Each row comes from the steps of one walk. Every step used is in the known rows, and no mark comes twice. Write the walk behind each row, first mark first.
Known rows:
R-B-M: [ 22 -20  18 -21 -12  10 -15  13   4   1 -17  35  28  19   3  -7   4 -31
  11 -34  14]
A-H-R-B-M-X: [ 19 -26  -8 -40 -39  22 -21  36  -1   0 -18  24  17  19  21  -9  13 -39
  -3 -19  24]
V-M-X-R-B-L: [ -4 -12 -10   0   1  18 -20  58 -18   0 -33  18  41  26  -1 -21  21 -47
   3 -24  17]
A-H-R-B: [ 42 -19 -23 -23 -62  -9 -21  39   8  -1  -8  31  21  -6  32  17  -1 -24
  -3 -23  13]
H-R-X-V-M: [ 37  -5 -42  -2  -4  -5  -2  28   0   8   6  -6  38  18  19  22  25 -18
 -17  -8   9]
S-B-R-X: [ 24  -7  19  -8   5 -20 -33   9 -25   3 -17  21  51   0  21  25  11 -15
   7   5  52]
S-B-R: [ 23  -2  21 -29  -5 -16 -28   2 -20   7 -18  32  31  -1  18  32  15 -20
   5  -9  54]
S-B-R-X-V-M-H: [ 19  16 -20 -13  24 -10 -29   1 -15   0 -15  -4  46  10  10  31  13  -1
   6  -7  35]
A-H: [ 25 -12 -19 -19 -53 -11 -31  44  17  -3   5  58  17   8  35  40 -17 -24
 -16 -29  32]
H-R-X: [ 39 -19  -8  -7 -26  -6 -18  25   1  14   1  11  44   6  23  28   9 -10
 -12  -1  21]
B-M-X-V: [ -6 -14  -1 -33  -1  33 -12  12   4   4  -6  33   5  48  11  10  23 -35
 -17 -32  28]
M-X-V: [ -4 -14 -14 -16 -25  18 -23  17   3   3  -9  36   4  36  18  29  19 -21
 -23 -22  24]
X-R-B-M-V: [  5 -17  16   7  14  23 -15  13   9 -19 -22  23  40  -5 -10  -9   9 -41
  -3 -31   7]
X-V-M: [ 21   0 -35 -11  -9  -3  -8  25   7   3   0  27  18  25  14  31  14 -26
 -16 -31  14]
V-B-R: [ 18   2  12   0  -9 -11 -31  13   2  -1 -15  15  40  29  14  36  -2 -20
   6 -15  41]
R-X-V: [ 17 -12 -17   7 -14  -4 -17  23   5   0   5  27  29  26  25  26   5 -11
 -14 -21  14]
X-R-B: [ 17 -16  11  11 -12   2 -16  22   9  -9 -29  15  32  -5   7  -1   4 -34
   5 -32   7]
A-H-R-X-V-B-M: [ 23  -3 -21 -15 -25   9  -7  28  23  -3  12  -5  30  45  27  15   1 -29
  -3 -21  20]
M-H-R-X: [ 37 -11 -14 -17 -29   5 -28  13  13  15  -4   2  46   3  15  41  -3  11
  -7  -8  16]
S-B-M-V: [ 10 -13  23 -36  -9  12 -25  -3  -3   2  -7  46  29   4  -6  29  14 -31
  -9  -8  39]
X-V-B-L: [  2   3  -5 -19 -34   4 -15  31   6  11   7  37  21  66  18  30   4 -21
   1 -39  25]
H-R: [ 40 -15  -7 -29 -37   0 -12  17   7  17   0  23  24   4  22  36  14 -16
 -13 -17  24]
M-H-R-X-V: [ 30  -4 -28 -17 -22  10 -17   5  15  12   5  -3  30  14  22  40   6  11
 -12 -21   8]

Which walk is each row?
[ 24   6 -33  13  32 -15 -15  29 -14  -6  -1  10  47  24  24  18  17 -18
  -7 -15  27] -> B-R-X-V-M
[ 21  -4 -36  11   1  -9 -13  32   2  -1   2  16  37  26  15  22   9 -18
 -15 -16  10] -> R-X-V-M
[ 30 -19 -15 -27 -34  12 -18  30   7 -11  -1  38  29  -4  15   9   4 -32
 -11 -22  14] -> A-H-R-B-M-V
[ 19  -2 -12   9  17 -10 -18  18 -12  -5   3  22  39  23  34  22  10 -11
  -9 -21  30] -> B-R-X-V
[ 19   4 -41   1  -3   4 -25  21  14   1  -2  10  38  24   7  34  -3   2
 -10 -22   7] -> R-X-V-M-H
[  2 -27  20 -23 -13  27 -27  18  -6   1 -29  31  23  30  -2 -12  15 -36
   5 -21  20] -> R-B-M-X
[ 28 -22   4 -23 -12  19 -13   8   0   0 -10  25  36   1  -2   7  19 -27
  -7 -16   9] -> H-R-B-M-V
[ 33 -12 -22  -8 -19  -2  -4  17   4  10   9   7  30  19  29  26  19  -8
 -17 -14  12] -> H-R-X-V
[ 11  -3   3  35   4  -8 -47  19  -5 -16 -11  14  69  19   7  39  -3 -11
  -7  12  34] -> M-V-B-R-X
[ 12  10  -2  -1  -2  -5 -20   7   4  -5  -8  12  25  42  20  34   8 -20
   2 -28  33] -> X-V-B-R
[ 19  -2 -14  -9 -29   4 -10  34  -1  17  12   3  42  56  24  21  15 -12
  -1 -16  20] -> H-R-X-V-B-L
[ 26   1  10 -44 -24  26 -20  -7  29  17 -10 -11  32  34  -6  34  -1 -10
   9 -23  23] -> V-B-M-H-R
[  3  -1  -8   4 -23   0 -21  39   1   7   7  24  42  64  20  19  -1 -14
   3 -24  22] -> R-X-V-B-L
[ 22   3 -19  -6 -32  10 -24   1  25   9  -4 -24  38  34  10  43   0  10
  -1 -13   7] -> M-H-R-X-V-B
[ 35  -7   2 -56 -16  26 -12  -3  19  20  -2  11  25  15   7  31   5  -8
  -2 -32  25] -> B-M-H-R
[ 11   2   4  11  -6  -4 -41  11   1 -11 -12  26  48  19   3  47   0 -17
 -10  -4  37] -> M-V-B-R
[ 18  -2  10  22   0 -15 -38  21  -3  -6 -14   3  60  29  16  27  -4 -13
   8   0  37] -> V-B-R-X
[ 19   7  -4 -44 -16  30  -8 -13  32  14  -2 -15  17  46   1  33   8  -9
   4 -37  14] -> X-V-B-M-H-R
[ 12 -18 -23 -41 -33  27  -8  29   2  -4  -9  19   2  30  25  -9  21 -39
  -7 -31  16] -> A-H-R-B-M-X-V
[ 11  -8  19 -16   7  28 -17   2  22  -6 -30   4  33   3  -8  -7  -6 -23
  17 -48   7] -> X-R-B-M-H
[  9  -4  -7  19 -23  -4 -25  18  16  -3  -3   4  36  43  12  31  -2 -15
  -3 -13  12] -> R-X-V-B
[ 34 -12   1 -33  -5  19 -18   5  15  17  -1  -2  45  16   8  22   0  -2
   1 -17  21] -> B-M-H-R-X
[ 35   2 -41 -26 -21   9 -10   9  10   7 -16  -9  23   9   4  20  15  -6
   3 -32  -9] -> X-V-M-H-R-B
[ 21   8 -14  -3  28 -21 -18  13 -26  -2 -10   4  45  15  18  18  25 -22
   3  -2  39] -> S-B-R-X-V-M
[ -6 -14  21 -20 -17  30 -31  14  11   5 -23  14  28  55  -7  15   7 -37
  -1 -11  34] -> V-B-M-X
[ 27  -4 -13 -35   2  23  -6  -1  16  14   8  -5  30  28  15  21  10   0
  -4 -30  13] -> B-M-H-R-X-V
[ 11 -13  12  -3 -12   5 -13  43  -6   1 -17  34  37  15  13 -11   5 -34
  12 -43  15] -> X-R-B-L
[ 13  -8  22 -20 -17  12 -20  10  20   6 -10  18  32  43  -2  20  -3 -32
   6 -24  29] -> V-B-M
